Each row was made from one path, in order. Every step used is in the known rows, and no mark comes twice. Write each row's path.
Known rows
g-z-c: [-2.16 -3.38 -0.91  4.52  3.31  2.11  1.24  0.10 -0.84  1.24 -3.22  1.68
  0.97  1.02 -0.42 -2.56  1.43  2.11  2.34 -1.22 -2.51  0.14  0.38  0.93
  1.49]
b-c-s-h-z-l: [ 4.05  1.34 -2.08  1.58  0.37  2.81 -1.32  1.84  0.88  2.26 -0.96 -0.45
  0.62  3.63  1.91  2.34 -2.12 -2.38 -2.23 -2.44  1.64  0.22  1.17 -0.82
 -1.79]
g-z-h-s: [-1.55 -1.34  0.43  2.62  0.00 -1.31 -1.93  2.93 -6.21 -1.94  2.87  1.68
  0.54 -0.34  0.87  0.63  0.25 -1.13  1.07  2.28 -3.65  0.17 -0.91  1.36
  2.06]
b-c: [-0.45 -1.26  1.88 -1.90  1.66 -1.01  0.59 -0.82 -0.11 -0.85 -1.73  0.68
 -3.40 -0.23  1.12  0.14  1.12  3.02  2.70 -1.04 -2.41 -2.53 -1.48  0.47
 -0.77]
r-s-h-b: [ 0.17  0.10 -1.84 -3.89 -0.46 -1.22 -1.61  2.57 -0.83  1.53  0.01 -0.32
 -2.78  0.67  1.44 -1.05 -1.29 -2.89  1.53  0.74 -0.38 -1.41 -0.31 -1.33
  2.51]
w-b-h-z: [ 5.02 -2.01 -1.56  1.84 -2.26  2.34 -0.24  0.55 -0.64  1.06  1.78 -3.69
 -2.36  0.61 -1.91 -1.29  1.01  0.91  0.15  1.17  0.24 -0.08 -2.13 -0.68
 -1.87]
h-z: [ 5.21 -0.35 -1.32  0.75 -0.88  3.74 -0.25 -1.19  1.24  0.77 -0.44 -2.91
 -0.85  2.02 -0.85 -1.36  1.04  2.32 -0.63 -0.21  0.36 -0.71  0.49 -0.04
  0.85]
r-s-h: [-1.08 -2.55 -0.78 -0.97 -0.89  0.61 -3.14  3.48 -2.27  1.71  1.47 -0.19
 -3.68 -0.31  2.57  1.63  0.36 -5.28 -0.47 -1.28  2.16 -3.88 -0.95 -0.12
 -0.55]
w-b-c: [ 0.43 -3.10  0.74 -2.06  0.48 -1.93 -0.33 -0.64 -2.61 -2.20 -1.99  1.61
 -5.58 -0.60  1.95  2.13  1.38  2.94  2.55  0.89 -2.94 -0.84 -2.83  1.22
 -2.17]
b-w: [ 3.23  1.01  0.88 -0.88  0.53  1.67 -0.52  0.71  3.45 -2.57  1.88 -0.92
  1.37 -2.23 -4.08  0.96  1.22  0.65 -1.34 -0.99  1.20  0.27 -1.47 -1.33
  1.23]
g-z-l: [ 2.61  2.07 -2.34  3.42  2.05  3.91 -1.72  2.17  0.13  0.68 -2.82  1.08
  3.99  3.18  0.40  1.48  0.62  0.23 -1.38 -3.88  1.27 -0.17  0.39 -2.40
  0.67]
z-h: [ 0.20  0.71 -0.58 -0.98  1.40  0.91 -2.47  2.01 -4.26 -1.15  1.08  0.92
  1.62  0.85 -1.75  0.60  0.81 -2.69  4.39 -1.33 -0.96  0.65 -0.12  0.87
  0.44]
b-c-s-h-z: [ 2.13 -1.84 -0.94 -0.63 -1.19  1.36 -0.38 -0.74 -0.83  1.51  2.09 -0.69
 -1.82  3.01  3.97  2.16 -1.06 -1.02 -1.10  1.48 -1.00 -1.19 -0.25  0.12
 -1.47]
z-h-s-c-b: [-4.33  2.68  1.28  0.06 -1.79 -2.63  0.46 -2.02 -0.95 -0.79 -1.10  1.10
  2.40 -0.80  0.54 -0.02 -0.51  0.08 -1.00  0.62  0.82  1.86  2.33  0.95
  0.08]
c-b-h: [-1.29 -0.08  1.36  0.74 -0.99  0.09  0.84  0.44  0.35  1.98  1.58 -1.66
  0.03 -2.69 -3.69 -1.91  0.83 -0.15  2.15 -1.06  1.37 -0.12 -1.30 -1.92
 -2.06]
c-b: [-1.39  0.97  0.36 -0.72 -0.39  0.21  0.40 -3.10  0.32  0.61 -1.84  1.13
  0.85 -1.76 -0.67  0.45  0.77  2.30  0.45 -0.45  0.26  1.21  1.08 -0.63
  0.00]
r-s-c-b: [-2.83  2.53  0.02 -0.20 -0.75 -1.36  0.95 -2.13  1.43  0.31 -3.18  0.18
  1.88 -1.32  0.56 -0.28  0.67 -0.04 -2.17 -0.61  4.07 -0.29  1.88  0.12
 -0.56]
s-h-z: [ 2.58 -0.89 -0.95 -0.21 -2.34  3.29 -1.50 -0.36 -0.08  1.81  1.31 -2.04
 -1.84  3.03  1.31  0.41 -0.16 -0.50 -0.75 -0.31 -0.58 -1.40 -0.12 -0.67
 -0.01]
h-s-c: [-3.29  1.83  1.76  1.23 -1.34 -1.60 -1.21 -0.92  0.69 -2.68 -0.09 -0.77
  0.41  0.99  0.64 -1.99  0.91 -0.52 -2.48 -0.98  1.52 -1.25  1.84  2.19
  1.60]
z-c: [-0.89 -2.98 -0.10  3.10  3.02  1.70  0.50 -0.18  0.43  1.06 -3.02  0.18
 -1.57 -0.61 -3.16 -3.36  0.98  0.85  2.89 -2.52 -0.45  0.21  1.92  2.16
  0.91]
s-c-b-w: [-0.11  3.29  1.56 -1.71 -0.78  0.04  1.05 -1.41  4.85 -2.38  0.49 -0.16
  3.63 -2.31 -3.08  1.03  0.16  1.16 -3.29 -0.17  2.22  1.67 -0.13 -1.58
  0.27]
h-b-c: [-0.01  0.34  1.03 -4.33  1.80 -2.37  1.32 -0.40  0.69 -0.63 -2.34  0.52
 -3.58  0.30  0.90 -1.10 -0.37  2.97  3.62  0.24 -3.61 -1.37 -1.38 -0.61
  0.74]
r-s: [ 2.97 -2.33 -1.94  1.10  1.77  0.63 -1.23  3.21 -0.34  0.50 -1.24 -2.04
 -2.93 -2.44 -0.21 -0.95  2.07 -2.00 -0.59 -0.99  4.06 -3.92 -0.42  0.54
  0.56]
s-c: [-2.70  2.99  0.74 -0.72 -0.37  0.14 -1.06 -2.28  1.85 -2.21 -1.96 -0.88
  2.06  2.60  0.49 -1.97  1.90  0.07 -1.34 -2.99  2.83 -1.54  1.86  1.30
  0.85]
r-s-c: [-1.28  1.91 -0.57  0.36  0.04 -0.63 -0.59  0.75  1.86 -1.09 -2.14 -2.12
  0.71  0.69  0.95 -1.98  1.89 -2.09 -2.47 -2.19  5.42 -3.38  1.15  1.45
  0.51]

Write each row's path
[-3.84  1.58  2.28  1.94 -1.73 -1.92 -0.63  0.64  0.91 -2.04  1.53 -1.74
  0.15  0.27 -0.68 -3.18  0.85 -1.40 -2.01 -1.07  1.92 -1.75  0.70  1.63
  0.56] => b-h-s-c
[-2.36 -2.34  2.40  4.18 -1.26 -1.96  0.39  1.81 -1.11  0.99  2.65 -0.82
 -2.58 -4.01 -2.70 -2.93 -0.60 -0.61  0.48  1.43 -1.14  0.51 -0.16  0.99
  0.04] => z-c-b-h-s
[ 1.76 -2.98 -1.31  3.87  1.61  3.25  1.46 -0.84  1.30  2.09 -2.84 -1.52
 -1.67  0.67 -2.80 -3.69  0.31  1.79  1.63 -1.22 -1.08  0.69  1.84  2.23
  0.89] => h-z-c
[-5.12  2.78  0.95  0.57 -1.41 -2.29  0.87 -1.91 -1.65 -0.68 -1.13  2.01
  3.76 -0.12  1.76  0.84 -0.42  0.74 -1.40  1.26  0.02  1.48  1.31  0.36
  0.49] => g-z-h-s-c-b
[ 2.45  1.24 -0.10  1.30 -2.67  2.05  1.71 -0.55  2.33  2.27  0.54 -3.94
  0.87  0.84 -2.08 -2.70  0.31  1.42 -0.71  0.08  1.50 -0.20 -0.19 -1.15
 -1.39] => s-c-b-h-z
[-1.72 -0.86 -0.26  1.46 -0.72  0.99  1.79 -2.40  0.53  3.20 -2.89  0.85
 -0.08 -0.95 -0.87 -0.88 -1.00  1.48  0.68  0.19 -0.46  2.24  2.08  0.59
 -0.56] => s-h-z-c-b
[-0.92  0.86 -0.99 -4.54 -0.83 -0.68 -1.66  0.62 -0.92  0.94  0.25  0.48
 -1.87  1.66  0.77 -0.93 -1.23 -1.30  2.51 -0.10 -2.18 -0.03 -0.01 -1.55
  2.72] => s-h-b
[-2.47 -2.15 -0.41 -2.04 -0.01 -0.17 -2.82 -0.19 -3.00 -0.07  3.74  2.06
 -1.17  1.59  4.93  3.58 -0.54 -4.48 -0.17 -0.04  0.48 -1.20 -0.08  0.45
 -1.22] => c-s-h
[-1.59 -0.74 -1.67 -3.49  0.90 -2.10 -0.60  0.01 -1.27  1.15  0.61  1.53
 -1.46  1.52  2.34 -0.44 -2.33 -2.41  2.17  1.21 -2.28  1.13  0.97 -0.12
  1.57] => z-c-s-h-b
[-0.69 -1.22  0.79  1.79 -0.27 -1.49 -2.60  2.67 -4.97 -1.78  2.75  0.66
 -0.89 -1.29 -0.59  0.05 -0.06 -2.21  1.30  1.30 -2.15  0.45  0.17  2.27
  1.60] => z-h-s
[-0.02 -2.43  0.19 -1.05  3.31 -2.58  1.00 -2.10 -1.14 -1.71  1.33  2.21
 -1.14  0.17  4.30  2.62  0.20  0.48  0.78  1.22 -0.77 -1.06 -0.28  1.55
 -2.12] => b-c-s
[ 4.63 -0.50 -0.70  1.50 -1.55  3.20  0.57  0.51  1.47  1.92  1.81 -4.82
 -1.13  0.81 -2.82 -2.86  0.88  0.78  0.41 -0.49  0.57 -1.17 -1.05 -1.20
 -0.90] => b-h-z
[-0.39  2.82  1.93 -0.37 -1.41 -0.83  1.07 -0.63  4.30 -2.63  1.40 -0.12
  3.05 -3.10 -2.96  1.12 -0.15  1.09 -3.80  0.76  1.93  1.84  0.10 -1.05
  0.93] => h-s-c-b-w
[-3.00 -3.01  2.07  4.50 -0.91 -1.92  0.97  2.10 -2.20  1.10  2.61 -0.09
 -1.09 -3.26 -1.55 -2.28 -0.26  0.13 -0.02  2.02 -1.95  0.35 -0.91  0.42
  0.39] => g-z-c-b-h-s
[ 2.18  0.72  0.82  0.77  0.03  1.38  2.31 -0.58  4.44 -0.11 -0.14 -0.31
  2.00 -3.22 -4.86  0.06 -0.52  2.20 -1.79  0.59  0.50  2.74  0.02 -0.77
  0.25] => h-z-c-b-w
[ 2.63 -2.86 -1.49 -0.76 -1.80  0.82 -0.94 -0.81 -2.26  0.83  2.14 -0.05
 -2.75  2.78  4.68  2.93 -0.94 -0.82 -1.16  2.38 -1.34 -0.53 -1.11  0.48
 -2.07] => w-b-c-s-h-z
[-4.29  2.95  1.41  0.26 -1.92 -2.06  0.69 -3.04  0.72 -0.74 -1.41  0.90
  1.77 -1.16  0.61 -0.41 -0.21  1.45 -2.25  0.50  1.45  1.13  2.28  0.76
  0.17] => h-s-c-b
[ 0.90  0.30  1.02  0.24 -0.99  1.29  1.72  0.06  3.60  0.26  0.57  0.11
  1.47 -2.76 -3.75  0.95 -1.02  0.44 -1.61  0.74  0.40  2.41 -0.32 -1.13
 -0.10] => s-h-z-c-b-w
[-1.17 -3.91 -1.56  3.04  4.67 -0.26  1.45 -1.75 -1.80 -0.25  0.08  2.94
  2.09  0.98  3.46  0.63  0.31 -0.06  0.30  1.10 -0.69  0.75  1.14  1.83
 -0.47] => g-z-c-s
[ 1.16  0.47 -0.17 -2.64  0.57 -0.70  0.26  1.55  2.88 -1.20  2.41  0.70
  0.92 -1.16 -2.04  0.49 -2.05 -1.73 -0.47  1.33 -0.74  1.55 -0.75 -1.20
  1.68] => z-c-s-h-b-w
[-0.27 -0.84 -0.63 -3.16  3.54 -3.95  1.18 -0.97 -2.16 -1.57  1.08  2.63
 -0.08  0.81  4.41  2.20 -1.37 -0.53  2.32  2.61 -2.25  0.31 -0.16  1.35
 -1.23] => z-h-b-c-s
[ 5.31  2.69 -1.82  3.51 -0.52  4.17 -0.32  2.06  2.52  3.10 -1.71 -2.60
  2.10  1.67 -3.07 -0.72 -1.16 -1.04 -1.75 -3.44  3.12  1.10  1.14 -2.01
 -1.51] => c-b-h-z-l
[-2.29  1.25  1.46  0.97 -1.39 -0.92  1.43  1.35  1.20  1.73  0.81 -2.47
  0.88 -2.34 -2.42 -2.51  0.79 -1.68  0.09 -1.10  3.74 -1.24 -1.06 -1.23
 -2.50] => r-s-c-b-h
[-1.39  3.19  1.77 -0.38 -1.09 -1.06  1.16  0.47  1.62 -2.71  1.79  1.16
  5.15 -2.14 -1.91  2.22 -0.48  0.08 -2.94  1.64  0.28  2.06 -1.05 -1.19
  0.68] => g-z-h-s-c-b-w
[ 2.59 -1.74 -1.65 -0.14 -1.43  2.31 -1.12 -1.07 -0.90  1.32  2.61 -1.30
 -1.03  3.05  3.41  1.85 -0.76 -1.34 -1.45  1.14  0.04 -0.80  0.13 -0.21
 -0.99] => c-s-h-z
[-1.70 -0.06  1.03 -4.68  0.42 -2.62  0.45  0.31 -0.52  0.23 -1.02  1.36
 -4.22  1.06  2.31 -0.02 -1.21  1.09  3.50  0.56 -4.00 -1.86 -1.75 -0.64
  0.49] => s-h-b-c
[-0.86  0.62  0.29 -3.81  2.07 -2.55  1.29  0.86 -2.83 -0.63 -1.72  2.07
 -0.98  1.45  1.94 -0.01 -0.67  1.84  4.87  1.23 -5.24 -0.63 -2.29 -0.77
  0.74] => g-z-h-b-c
[-3.75  3.45  0.81 -0.79 -1.41 -0.84  0.82 -3.73  1.52 -0.37 -2.91  0.83
  2.74 -0.24  0.40 -0.02  0.67  1.66 -1.31 -1.08  2.19  1.06  2.21 -0.13
 -0.06] => s-c-b
[ 0.73 -3.70 -0.75 -1.59  2.79 -3.08  0.30 -2.26 -2.82 -2.56  0.87  2.90
 -2.34  0.01  5.22  4.01  0.25  0.40  0.62  2.66 -1.24  0.09 -1.34  2.22
 -3.09] => w-b-c-s
[ 1.89  1.80  1.01 -1.59 -0.44  0.83  0.91 -0.56  3.94 -1.72  0.89  0.17
  2.45 -3.53 -3.75  1.71  0.29  1.76 -1.85  0.26  1.25  1.75 -0.94 -2.03
  0.42] => c-b-w
[ 0.13  0.42  0.81  0.88  0.83  0.98  2.24  0.00  3.42 -0.70 -0.17  1.26
  3.30 -3.03 -3.70  0.95  0.15  1.90 -1.53  0.58 -0.29  2.34 -0.75 -1.44
  0.74] => g-z-c-b-w
[ 4.57  0.04 -2.43  1.43 -0.24  2.36 -1.77  1.91 -0.79  1.53 -0.96  0.09
 -0.77  3.48  2.54  3.42 -1.93 -2.51 -2.28 -1.52  1.54  0.85  0.55 -0.42
 -2.43] => w-b-c-s-h-z-l
[ 0.26  2.36 -2.14 -2.84  1.42 -0.77 -0.64  1.68 -3.26 -0.16 -0.46  1.23
  2.67  2.36  0.26 -0.91 -0.76  0.04  4.11  1.40 -3.99  1.39 -0.67 -1.45
  3.11] => g-z-h-b
